Known rows, with every step that occurs:
Y, D, P, T, M, E: [ 34 -30 -57  -5 -22 -31   3 -40  23  44 -20 -19 -52 -21  -6   6 -27  35
  -2  -2 -29  40  11 -26  44 -35   7   4  29 -29  40]
D, P, T, Y, E, M: [ 28 -34 -55 -26   5   8 -45 -71 -16  60 -10 -23 -10  17  31  40  -1   4
  19 -21 -37  51 -14 -10  25  -7  29 -23  46 -51  55]
B, S: [-48 -13  10  -9 -14 -18 -10 -15   9 -16   5   7  -7  20  -6   1   4 -13
  -8 -15  11 -15   8   7   3  11  23  17 -13  -2  20]
D, Y, E, K: [ 34  -7 -61 -29  17 -22 -23 -37  25  19 -21 -25 -17  -9  -1  -4   0  -2
  26   3 -52  37  -3  -9   9 -57 -20  52  19 -26  25]
K, E, Y, T, M: [  6 -31  -8   2 -25 -70  50  21 -17  25 -19 -10 -50 -56  32 -31 -65  20
  -3  41  32 -14  36   8  13  -7  20  -7  40  45  50]
Y, D, P, T: [ 14 -10 -27 -14  -7   4 -15 -82 -11  34  -2 -14  -5  -4  15   7  -1 -21
   0  -4 -15  33 -18 -45   0  -1 -15 -32 -12  -1  14]
S, B, K, E: [-31   4 -34 -32   7  -2  31   4  16 -14  16 -18  -3 -21 -30 -20   3  17
   2  48   1 -36  57  16  10  18  17  16 -15  15  13]
K, E, M, T: [  2  25 -16 -43  -7 -18  45  -5 -31  40  17   2  -4 -42  54 -19  -8  -8
  38  40  18  -1 -11 -30 -10  24  27  36   3   4  60]
Y, T: [  0   0  -1 -16 -10 -25  25   1  -5   8  11   6 -15 -22  12 -47 -22   4
   0  24  -5 -16 -18  12 -17   2  -7 -18  -7  23 -17]
E, Y, D, P: [  1 -14 -16  51 -49  19  21 -54  13  20 -12 -42 -26 -22  25  52  -1 -46
 -14 -11 -25  27  -7 -37  32 -14 -26 -11 -16  53  49]
P, D, Y, T, M, E: [ 41 -27 -51 -31 -44 -69  15  29  11  32 -26  -5 -91 -38  -2 -35 -59  53
  20  20 -35  18  22  26  39 -60  15  40  42 -32   3]
T, Y, E: [ 11 -25 -59  -4   9 -16 -47 -20   5   1 -18 -19 -25   3  25 -10   7  17
   2 -20 -31  19 -14   7  19 -22  16  -5  35 -59   1]
S, B: [ -4   2 -29 -12 -15  12  24  -1  15  30 -10  -1 -14   3   5 -28   8  -7
 -10  12  12 -42  31  13  20   3  -4 -17 -27  -6 -20]
D, Y, E, M: [ 25 -14 -68  -4  -4  14   3 -22  -7  59 -27 -40 -16  -7  40  54  -4   2
  26 -51 -39  52  -3 -15  17 -30   2  35  26 -26  43]
P, T, Y: [  3 -34 -16 -43  19 -46 -63 -15 -38  13  -6  -1   0   9  25 -34 -11  20
  35  17  12  23  -3  -4 -13   0  25 -29  22 -55 -18]
D, Y: [ 17 -17 -25 -18  -7 -18  -6  24   1  15 -27 -30 -21 -13  20   3 -18   9
  32 -17 -15  19   8   0 -11 -36 -23  21 -12  -9  -6]
E, Y: [-16 -13   3  40 -18 -10  20   2 -24   5 -15 -17   5  -9  23  45 -21 -33
   2 -17  13  21  21  -8  18 -14   7  -1   7  24  26]
K, E, Y, D, P, T: [ -4 -13 -29  -3  -2   5   8 -71 -28  32   1 -22  -2 -28  41  34 -17 -39
   8  10  -8  29  25 -44  11 -15   4 -22 -13  34  60]
D, P, T: [ 20 -19  -8 -25  13  10 -26 -48 -13  29  -6   1   4  14  -1  14 -21 -10
   2  -3 -10   9   2  -8  -2  -4  -5 -42  -2 -16  20]
D, Y, T, M, E: [ 37 -37 -53 -22 -27 -68  31  44  32  33 -26 -27 -72 -44   2 -36 -55  57
  19   9 -30   8  18  28  21 -55  -1  28  24 -11  13]
D, P, T, M, E, Y: [ 21 -51 -28  24 -23 -29  15 -13   1  44 -34 -23 -36  -8  -1  63 -61   5
   2 -18 -10  40  43   0  52 -48  17  -9  37  -6  69]
E, M, T, Y, D: [ 11  -4 -45 -13 -40 -54  -2 -30 -28  39   5 -30 -32 -39  70 -44  22   3
  45  27   0  47 -59 -68  -3  22  10  26  20 -22  12]
E, M: [  2   2   0  -2 -11  12  18 -17 -18  40  12  -5   4   4  11  36  10   3
  15  -2  -2  24  -7 -10   6  11  20  16  20  11  39]
M, T, Y: [ 12 -10 -19 -33 -16 -65 -28  18 -16   6  -2  -9 -29 -21  43 -66 -12  16
  37  34  16   8 -42 -16 -16   8   9  -3  13 -49 -14]
S, B, K, E, Y: [-37 -12 -28  14 -12  -9  46   9  -6  -3  -3 -32   0 -29  -3  30 -18 -17
   6  26  15  -9  73   8  28   3  21   9  -7  40  34]
D, P, T, M, E, K: [ 43 -23 -26 -38   4 -40 -13 -48  39  39   0   2 -33   4 -50  -5 -26  33
  12  50 -37  26  20   2  30 -46   6  22  40 -22  58]
E, M, T, Y: [ 13 -10 -19 -31 -21 -54 -16   6 -29  40   4 -12 -26 -18  50 -38  -4  14
  50  34  11  25 -44 -24  -9  23  27  12  31 -41  17]
Y, E, M, T: [ 22  16 -54  -8 -11 -13  22 -33 -24  48 -10  -7 -14 -25  45   9  -8 -18
  23 -22  -9  38 -42 -42   8  11   7  25  26 -39  35]

Rows:
[-16  -2 -24  55 -35 -11  25 -30 -23  10 -13 -33 -12 -33  44  31   7 -39
   1 -18   2  44  -3 -54  18  -9  -4  15   1  37  19]
E, Y, D
[ 33   4 -73 -23 -15 -23  18 -11 -20  61 -32 -35 -24 -36  62  14 -22  -8
  47 -28 -20  50 -38 -40  -2 -15  -4  40  17 -43  33]
D, Y, E, M, T
[-33 -10  -6  22   0 -17  28   9 -20 -25   6 -26   8 -26  -7  48 -25 -15
  13  20   5  25  52  -3  12   2  24  21  14  44  54]
B, K, E, Y
[ -4  17 -22 -36  -7 -35  42  -4 -28  17  24 -16   0 -43  13  -4 -14   5
  49  51   7  22 -11 -30 -15  41  25  46  19   5  52]
B, K, E, M, T
[ 41 -45 -32  -8 -24 -37 -14 -57  -4  51 -32 -24 -44 -18   8  -6 -30  22
 -10   6  10  36  -5 -47  16   4  -7 -26  34 -14  28]
Y, D, P, T, M
[ 24 -11 -46 -32  19 -34 -51 -51  23   5   5 -11 -15   6  -4 -29  19  12
  19  34 -41  30 -17  -2  16 -28  11  25  44 -43  18]
T, Y, E, K
[  2 -23 -50  55 -46 -38  39 -10   6  26 -24 -37 -46 -42  27  31 -11   3
  -7 -19 -10  55  19 -41  53 -34   7  34  31  16  44]
T, M, E, Y, D
[-15   3  -7 -22   7   2  25 -10 -14   7  32 -14  14 -18 -16  36   6  20
  31  36 -13  25  30  -1   1  33  37  43  22  33  62]
B, K, E, M
[ 15 -22 -55  -9  -1  -1 -28 -35 -14  39  -7 -22 -14   8  35  27  15  16
  16 -18 -28  42 -15  -3  27  -2  35  11  51 -43  37]
T, Y, E, M
[ -1 -12 -35  51 -47  23  33 -44  37  19  -4 -44 -35 -22  15  61   2 -32
  -7 -17 -52  33   6 -26  48 -43 -16   5 -15  39  59]
M, E, Y, D, P
[-10  20 -44 -40 -16 -26  57  -6 -21  41  15 -16 -11 -43  20 -25  -8  -2
  37  50  20  -7   9 -23  -2  40  21  32  -5   1  36]
S, B, K, E, M, T
[ 10  -1 -49   6   1  26   5 -42  -8  45  -2 -13   0   2  21  50  10  -6
   1 -40 -29  37  -9 -10  27   2  21  20  35 -18  48]
Y, E, M
[ 29 -12 -24 -22  -4 -50   6  -8  49  19   1   5 -36  -9 -44 -19  -8  47
  11  52 -26  21  15   7  34 -41  11  54  44 -14  42]
T, M, E, K
[ 36   2 -66 -40  -1 -28 -38 -54  10  24 -17  -7 -35  -7  -4  -3   0  -7
  27  15 -55  42  -2  -6  23 -61  -5  62  39 -42  13]
P, D, Y, E, K
[  5 -36 -27  42 -29 -38  30  28  10  20 -29 -19 -39 -20   0  53 -42  15
   1 -19  -3  31  45   5  52 -42  24  21  40   4  52]
T, M, E, Y
[ 32 -31  -4  -9 -24 -66  22  17   1  30 -20  -5 -51 -36   0 -60 -48  40
 -11  27  19 -10  -6   9   3  10   1 -17  38  10  -1]
Y, T, M
[  9  -5 -16  20 -38  23   9 -56  32  17   5 -28 -30 -16   7  10  17 -16
 -15   2 -36  11 -24 -28  19  -2 -28 -12 -19  29  26]
Y, D, P
[-17  -9 -21  39 -18   0  30  14   6   1  -5 -13  -7  -7   8  65 -18 -20
   8 -24 -18  28  36   8  42 -49  16  21   7   8  42]
M, E, Y
[ 18 -34 -39  56 -61 -11  32 -35  38  34 -22 -44 -64 -33   6  50 -19  -1
 -15 -11 -35  38  16 -28  65 -39 -13   5  17  28  72]
T, M, E, Y, D, P
[ 33 -38 -14 -20   5 -57 -19 -14 -31  39 -35   2 -21  -4   4 -19 -45  34
   7   1  39  27  15 -19   0   6  19 -18  53 -38   9]
P, T, M
[ 21 -13 -31  -8 -55 -17  -3 -54   4  51   7 -39 -47 -28  50 -16  12  -4
  29  30 -26  36 -57 -52  12  16  -9  -1   5  -1  40]
E, M, T, Y, D, P
[ 37  13 -76 -34 -32 -29  -1 -28 -39  63 -30 -11 -42 -33  59  11 -26 -23
  47 -23 -24  56 -36 -38  17 -16   7  52  37 -64  25]
P, D, Y, E, M, T
[  4 -19 -25  21 -17   1   0 -77 -26  41 -10 -26  -2 -12  33  41 -17 -46
   2 -17  -5  48  -2 -52  14 -14 -13 -32  -5  17  35]
E, Y, D, P, T
[  0   6 -48 -32 -26 -50  12 -27 -25  34  19 -31 -30 -58  81 -53  23   9
  52  54   1  29 -35 -59  -4  21  26  34  13  -6  35]
K, E, M, T, Y, D
[ 36 -36 -35 -14  -4 -25  -5 -16  22  40 -17  -5 -41  -1 -25  16 -41  42
  -3  -3 -26  22  30   9  39 -37  12  -7  31 -37  41]
D, P, T, M, E
[ 34  -7 -22 -35 -12 -71  22  -8  44  21  14   4 -47 -25 -36 -54 -24  46
  10  73 -34   7   6  14  21 -40   8  41  36   6  32]
Y, T, M, E, K
[ 46 -47  -9 -15  -7 -33 -21 -30  -7  50 -32  -8 -35  -4  -9  -4 -51  29
  -9   3  14  16  13 -14  15   2   0 -34  42 -21  32]
D, P, T, M
[  9 -40 -35  21 -12 -47  16   7 -21  33 -34 -13 -23 -15  11  47 -56   7
   9 -23  12  49  46  -8  43 -44  31   6  46 -21  50]
P, T, M, E, Y
[ 37 -27 -51 -49  26 -27 -67 -87  15  27   0 -11 -14  16  -9 -18   4   3
  16  32 -50  34 -15  -6  15 -33   5  -7  36 -51  31]
D, P, T, Y, E, K
